Each row comes from the steps of one path. Every step used is in the known rows, and no mark comes twice. Write the path behind each row, first mark first.
Known rows
M C G: [-16  13  25 -16  -7 -14  13  -4  -4  -8  -2 -20 -44 -29   4 -16 -26   3
  23  10 -37   3 -27  11 -26  -6  -3  18  -5   5   5 -12   0   6 -10  17
  21   5  14  31  45  -5 -14  18 -24 -12 -12   4  34 -11   3   1  12  53
 -14  -6]
G C W F Z: [  1 -45  15  -7 -17 -23 -14  -8 -18   8   8  -8 -17 -50 -22   2 -14 -32
 -33  -9  13   4 -18  -5 -24   3   1  24 -56   3  13 -29  -2 -12 -31  38
  16 -48  -8  51  12 -16 -24  34  23  48 -32  -4  42  11   2 -22   5  39
  26 -13]
M F Z N G: [-10 -38  25 -34  -1 -30   9  22   4   9 -27  -3   5 -19  -6  45  32  12
 -21  27 -19 -20 -14  -4 -35   2  62  21 -40  32 -18 -14  -7   9 -31  27
  37   4 -13 -16   4  26  38  -3   2   0 -18  -5   9  18 -26 -12  -6  23
  42  11]
G C Z N: [ 19  39  19 -25   3 -28 -11  12 -36  18 -32  -2  -8 -21 -12   7  -9  -8
 -18 -10  23  30  -2   7 -29  -1   2  -1 -21  -3 -35 -10 -14 -35 -26  32
  31 -24   2  16  40  14 -22  29   6  11 -19  15  42  41  30 -31  16  26
  34  -1]
T L: [  3  -9  -4  31 -32 -26  25   2  -8  -4  -7  -6 -16 -16  15  35  -1  26
 -17  19 -27  12 -10  21  -7  44 -20  16 -14   4 -45  -8 -25 -11   4 -11
 -10   2  26   8 -14  12   7  -2  19 -15 -22 -27  -6  -2 -15   1   3  13
  15   9]
M N W: [-18  20   6  -2 -37 -31  -7  -3  15 -31 -17  -7  -9   6   6   5 -31  -5
 -35  12  18  14 -22  22 -29  -6  -1 -30 -29  -6 -15  14 -10  16 -29 -10
   1  -8  39 -13   3 -11  30  13   7  16  15   0  24  10 -10 -62  45  12
  10   1]
G C T L: [  4  -6  -3   5 -14 -41  17   3 -22   9 -21   0 -31  -1  -3  51 -14  15
   1 -14  16   5 -12  26 -13  64 -43  20 -21 -13 -42  -1 -30   5  -5   7
  18 -31  29  66  28 -10  -4  15  26  12 -38 -12  20  17   5 -27   7  28
  27   3]
N G: [-12   2  42   9 -37 -10  13   3  -6  10 -16  11   4  24 -21  -8  -9   5
 -28   9 -29  -4  17  11 -29   3   8  -8 -27   5  -2 -24 -16  14  -9  -2
  16   7   0 -48   2  -5  27  -5  -5   6 -28   6   5  17 -12 -11   9  20
  12   6]
W F Z N T L: [ -1 -60  -7 -30 -39 -27  23  -2  -1  -6 -15   0   6 -43 -25  75  13  10
 -41  36 -33  -1  -2   3 -41  39  29  -6 -55  31 -40 -55  15  -8 -21  40
  33  11   5  24 -17  19 -25   7  29 -16 -28   1 -15   8   0  23   2 -10
  27  16]
Z N: [  6   6   5 -23 -17  -6   0  13   1  17 -18   0   3  -6  24  36  19   8
 -50  19  -8  24   0   2 -11  -1  13   1 -11   2 -38 -16  -6  -8 -11  23
  14  14   0  -8   1  22   1  24   2 -17  -4  15   8  14 -10 -11  15  -5
  39   2]
C Z: [ -4  41  21 -10  -7 -27   7   2 -21 -25 -24  -8 -23 -12  11   4 -12   3
  13 -15   3  21   5   2 -24  -9  11 -22 -12  33 -26 -15  -1 -16   9  -9
  20  -8  13  18   0  19 -33   2  -1  10 -24   5  28  11   6  -4   5  39
  -9  -1]
M N W F: [-22  -3  -2 -13 -56 -32   4  -3   1 -28 -25   4   5 -20 -14  14 -38 -18
 -42  30   2   1 -44  17 -39  -4  -1 -29 -33  -8   9  15  -3  21 -32  -3
  -6  -9  20   5  -5 -14  18  20  23  32  13  -8  20  10  -9 -59  44   8
  23   0]
C T: [-16  16   3 -19 -12 -20   8  -1   8 -32 -16  17 -29   4  34  43 -10  16
   4  -9   1  11  -3   1 -14  39 -13 -16 -15  18 -28 -14  -3  13  11 -16
  12  -1  23  50   4 -14 -25  17  -3   2 -17  18  22   8 -14  -5  15  22
  17   1]
N T L: [-15 -31  15   7 -43 -14  38  -9  12 -10  -5 -11 -22  -6 -12  25  -5  11
  -6  20 -16  15   0  25 -20  22   8 -10 -25  -4 -60 -29 -12   3   6  18
  10  22  29   7 -16  19   4  -5  20 -31 -28  -9 -32 -12 -14  -2   4   8
   5  10]
N W F: [-42 -24   4 -21 -45 -26  14  -3  18 -30 -15  27   4  -5 -10  24 -24 -11
 -18  30  -3  -5 -27  14 -27  -7  -9   7 -32 -12  25  -8 -11   7 -16  -2
 -13 -21  -1 -11 -38  11   6  19  23  21 -15  -9  24  16  -4 -54  27   8
   8  -4]
M C: [-22  37  18  -3 -19  -9  12  -5  -8 -16  -5 -11 -44 -20  16  -5 -20  -2
  21  15 -14   0 -21   9 -11 -20  16  16 -12  28 -20 -15  -3  20   7  20
   0 -11  13  39  28  10 -12  28 -10   4 -14  -6  16  11   4 -23  -4  40
 -14   8]
F Z: [ 11  10  19  -3  12 -35   8  -8  -3 -30  -5   9 -28 -12  18  33   0  19
 -12   6 -27   3   7  -1 -19  30  45  -6 -25  41 -28 -34   9  -3  -6  10
  19  -4  15  18   4  -1 -14  -1  -3  20  -6   7  20  10 -22  25  -1  25
   5   5]
M F Z: [-20 -30  19 -30  10 -40  22   4  -9 -23 -12  -7 -31 -31  20  40  26   7
  23   9 -16 -16 -27   4 -20   0  66  23 -26  54 -20  -8   0   7 -14  10
   6  -8   2  34  -5  12  11   1   7  12 -11 -18   7  21 -40   1 -19  45
  19   7]
W F Z: [-10 -24   4 -23 -20 -34  20  -4 -16 -38 -13  10  -6 -47  -6  35  -1   1
 -14  22 -41 -16 -13   5 -31  13  24  -3 -38  44  -7 -43  13 -11  -4  17
  15 -14  -8  31 -12  -8 -31   5   7  23 -12  -5  17  17 -12  21  -2  11
  15   9]
M N: [ -3  21   6   2 -22 -21  -2   2 -11 -15  -6 -16  -3 -29  11   4 -22  -3
 -29   9 -10   4 -25  13 -26  -9   5 -37 -17  15 -38   8 -12   9 -18   0
  15  15  30  23  20 -34   6  10  -5  14  17  -1  11  15 -17  -7  36  18
  19   5]
G C Z N W F: [ -4   9  13 -44 -23 -35 -15   9 -30   4 -42   8  -6 -20 -35  14 -18 -18
 -28  12  40  18 -14   9 -40  -6  -7   4 -35 -11   3 -10 -16 -36 -44  31
  30 -40  -9  19  13  33 -16  31  36  33 -24   9  43  36  30 -69  25  16
  25 -11]
G C: [  6  12  30   0 -15 -33   9   0 -35   8   0   4  -8 -20  -7  -8  -7  -6
  -5   8   8  11 -14  16 -10  -3 -13  13 -20  -6 -24  -6 -20 -11 -11  20
   7 -22   7  13  29  -6  -5  24   5  24 -17  -4  30  31   4 -17   3  24
  22   0]
F Z N: [ 20  -1   4 -21   8 -28 -12   4   1  -4 -18   8  -4 -15  19  65  12  20
 -50  17 -18  17  12  -5 -19  32  44  -2 -29  40 -42 -36   3  -2 -23  23
  35   9   5  -3  11  19 -11  12  -5   8 -14  24  17  24 -14  19   9   5
  28   6]

Write each row's path
[ 11   8  34 -20 -17 -13  -2  23 -10  46 -24  12  21  11 -25   3   3  -3
 -63  17  -5   7   7  14 -27   5   1  10 -27 -21 -21 -22 -22   5 -36  40
  42  -4 -11 -50  24  14  33  26   7   3 -23  10  18  32   3 -45  20   6
  42  10] | Z N G C
[ 14  -5  10  -1 -37 -28  -2  27 -12  44 -35   5  13  21 -23  51   4  15
 -63   6   6  11  10  10 -32  63 -24  22 -36 -18 -38 -17 -29  15 -35  31
  43  -4   8  -7  27  22  25  12  23 -10 -44   2   6  11  10 -46  20   2
  52   7] | Z N G C T L
[ -6 -25   0 -42  -9 -23   5  11 -13  -9 -17  15  13 -39  -4  66  10   6
 -39  30 -25 -10  -9  -8 -32  13  22  -2 -40  46  -9 -48  16 -11 -23  25
  27  -3 -15  23  -4  15 -25  19  19  17  -9  11  17  18 -11  18   7   0
  35  12] | W F Z N
[  9  -6  -3 -15   2 -36 -17  -5  29 -26 -26  11 -11  22  19  69  -2  16
 -56  23   3  19   8 -10 -21  39  38   8 -32  16 -20 -33  10  -3 -38  24
  17   1  12 -32  -3  30   8  16   2  14 -12  22  28   9 -11 -19  27  -1
  22   2] | F Z N W
[-23 -34  50  -5 -54  -4   1  14 -19  40  -6  -1  21 -21 -59 -40 -18 -35
 -46   0  -2 -12  -1   5 -38  -6  -9  25 -61 -13  33 -23 -17   3 -33  28
  21 -33  -6 -14  14  -1  12  25  23  36 -45  -7  28   9   2 -54  17  34
  20   0] | N G C W F
[ 19   3  25 -15   0 -39  -7  18 -18  24 -22   8  23   4 -29  33   6   7
 -64  16 -15   3  15  -1 -34  28  38   8 -45  13 -22 -40  -1   0 -40  33
  54  -5   1 -35  29   4  27   6  -1  18 -30  10  29  28  -4   0   5  11
  28  10] | F Z N G C
[  5 -13  31 -11 -22  -1 -26  17   1  60 -22  -2  15  10 -31  -7   7 -16
 -72   2  11  19  15  -4 -21   0   1  27 -43 -20  -1 -25 -22   6 -43  39
  35 -11   1 -39  25  27  38  33  13   2 -45  15  25   9   4 -53  28  19
  44  -5] | Z N G C W
[  8  22  32   8 -38 -28  -1  15 -32  22  -8  -6   8 -16 -45 -27 -29  -7
 -51  -6  -5   5 -10  18 -39  -7  -5 -15 -37 -15 -22   8 -23  19 -43  18
  34  -2  20 -23  53 -40  36   7   9  32   1  -4  20  27  -9 -44  29  19
  21   9] | M N G C
[  1  32  49   5 -16 -34   8  12 -45  14 -31   7  -7   3 -58 -25 -23 -11
 -24 -11  10   5   7  10 -41  -4   0  -4 -33  -4  -2 -16 -25 -14 -26  12
  46 -23   0 -14  37  -3   7  -3   4  39 -25   0  34  33  16 -30   7  41
   3   5] | N G C Z
[-22 -39   6 -46   1 -42  -5   1  28 -18 -31   1 -11  -8  14  72  19   5
 -20  31   8  -7 -30   0 -24   1  57  28 -33  25 -13  -7  -3   9 -33  21
  16 -12   2 -14  -8  44  38  14  14   0 -15   2  20   6 -32 -39  10  21
  41  -7] | M F Z N W
[  7  34  28 -23 -19 -12  -6  14 -16  14 -41  -2  14   4 -22  14  -1   5
 -42  -3  -3  18  30  -9 -41  -2  28 -20 -32  25 -21 -27  -8 -18 -21  10
  52   4   4 -32   9  32  -3  11   5   4 -28  17  19  19  14 -18  14  17
  13   3] | C Z N G
[ -1 -45   2 -25 -17 -10 -19   2  16   5  -5 -10   1 -42  -4  37   8 -19
 -67   4  -6   1   3 -22 -26  19  34   9 -59  29  14 -43  19  -1 -28  29
  12 -14  -5  25 -17  18 -24  41  18  13 -41  13  26  -9 -11  -2  22  20
  25  -5] | C W F Z N
[ 10 -33  24 -39 -21 -36   6  11 -29  14 -18  17  27 -30 -49  38   5  -8
 -59  25 -25 -17   4  -1 -45  20  22   8 -56  20   6 -43   4  -3 -46  45
  48 -18 -22 -13  18   5   0  11  16  23 -25   4  33  34   4 -11   6   2
  44  21] | W F Z N G C
[ -9 -56   9 -29 -21 -37  20  -1  21   1 -18 -24  -9 -27   0  81  38  20
 -12  32  -4 -12 -21   1 -28  13  61  23 -37  30 -56 -22  -4  -3 -20  41
  33  12   7  16 -12  32  19  -1  22 -29 -27 -17 -26   4 -26   1 -13  13
  36  11] | M F Z N T L
[-27 -35   7 -35 -25 -41  10 -10   7 -48 -20  17   1  -9 -13  38 -23  -6
 -30  25 -10  -8 -22   5 -32  26  19   0 -44  13  17 -28   4   5 -23   5
  -1 -28   2  -6 -28   9  -3   9  24  33 -19  -4  35  12 -13 -36  14  12
   2   1] | N W F Z
[ 26 -23  27  -5  -9 -19 -27   2  11  35  -9  -4   9  -1 -33  17   1 -15
 -82  -5   6   8  19 -18 -32  35  33  18 -60  14  -6 -38   0   0 -48  41
  42 -16   5 -33  27  18  13  21   6  25 -43  16  26   0  -5 -18  21  18
  31  -4] | F Z N G C W
[ 10  -6  23 -16 -13 -29  -4   5   3   4 -27   4  15  13  -8  48  11  15
 -67  18 -24  -1  26 -10 -31  29  49   0 -42  21 -20 -47   9   2 -29  23
  42  14  -1 -42  11  19  14  -3  -2   6 -23  20  10  18 -10  11   7   5
  28  12] | F Z N G
[-19 -13  -5 -26 -20  -5 -15  -1  15   5  -3 -25 -26 -43  -8  28 -13 -29
 -24   4   2 -11 -20 -28 -29  -2  33  28 -54  45   5 -42  25  12 -21  51
  24 -17   3  57  23  34 -36  50   7   8 -40   7  24  -5   5 -15   5  35
   5  -2] | M C W F Z N
[ 20  19  29 -36   0 -14   2  -3 -14  13 -29   3 -11 -14 -25   5  -2 -19
  -8 -12  37  41   9  14 -38 -12  18 -19 -27 -12 -51 -29  -4 -25 -26  51
  49  -8   0  13  29  13 -24  25  11   4 -28  22  23  34  27 -26  10  22
  16 -10] | G C Z N T
[ -4 -42  40  -4 -37 -29  -6  13 -17  18  -1   0  12 -15 -59 -18 -17 -27
 -47  -5  -8 -11   2  -3 -40  16  15  27 -75   7  27 -40  -5   7 -32  27
  37 -38  -7  -9  17  -4   6  12  24  49 -51  -5  41   6  -4 -31   8  39
  22   3] | N G C W F Z
[  9   0  22 -25 -17 -18  -8  16  -2  34 -38  25  14  27 -16  30  -2   5
 -53   6  10   8   9   2 -31  37  -7   5 -34 -11 -26 -17 -17  13 -32  29
  49  -2   1 -10  36   3  25  28   9   0 -30  21  23  30   7 -43  20   7
  48  10] | Z N G C T
[ 13 -36   6 -29 -15 -24 -19  13  -6  24 -10  -9   1 -46 -23  22   2 -33
 -61  -6  15   9 -13  -8 -29  12   9  24 -56   0   2 -36   6 -14 -45  50
  29 -40  -7  32  20  10 -17  47  23  31 -42   8  40  15   9 -31  16  24
  43  -7] | G C W F Z N
[ -4  -1  32 -12 -24  -5  -1  21  -2  36 -26  10  33  21  -7  17  10  11
 -63  26 -20   9  22  -2 -27  11  15  -1 -26  -8 -19 -26 -13  12 -22  15
  35  21  -4 -64   7  22  28  11  -1 -15 -20  15   6  18  -5 -25  23  -1
  34  10] | Z N G
[  3  42  40  15 -30 -33  -5   9 -47  13 -27 -12   7 -10 -58 -28 -36 -18
 -36 -12  13   7  -5  14 -49 -10  11 -37 -37  -4 -29   5 -23  -9 -40  11
  48  -8  26  -6  49 -25  22   4   6  38  -8  -5  31  27   9 -47  26  34
  10   7] | M N G C Z
[  0  34   8 -25 -13 -22 -17  -1  15 -22 -46   8  -6  13  12  35  -5   3
 -28   5  27  29   4  -2 -32   0  10 -17 -17   1 -21 -17  -6 -18 -28   8
  20  -7  12 -12 -11  44  -8  20   9   7 -20  19  33  15  17 -47  32  15
   9 -14] | C Z N W
[ -2 -36  30 -22 -43   6 -16  23 -15  55 -19   5  39 -22 -49  -4  -1 -29
 -79  14   6  -5   0  -2 -31   4 -12  17 -59 -17  14 -29 -13   2 -46  46
  35 -19 -12 -18  15  20  20  38  20  14 -37  11  32   8   8 -51  27   6
  48  -2] | Z N G C W F
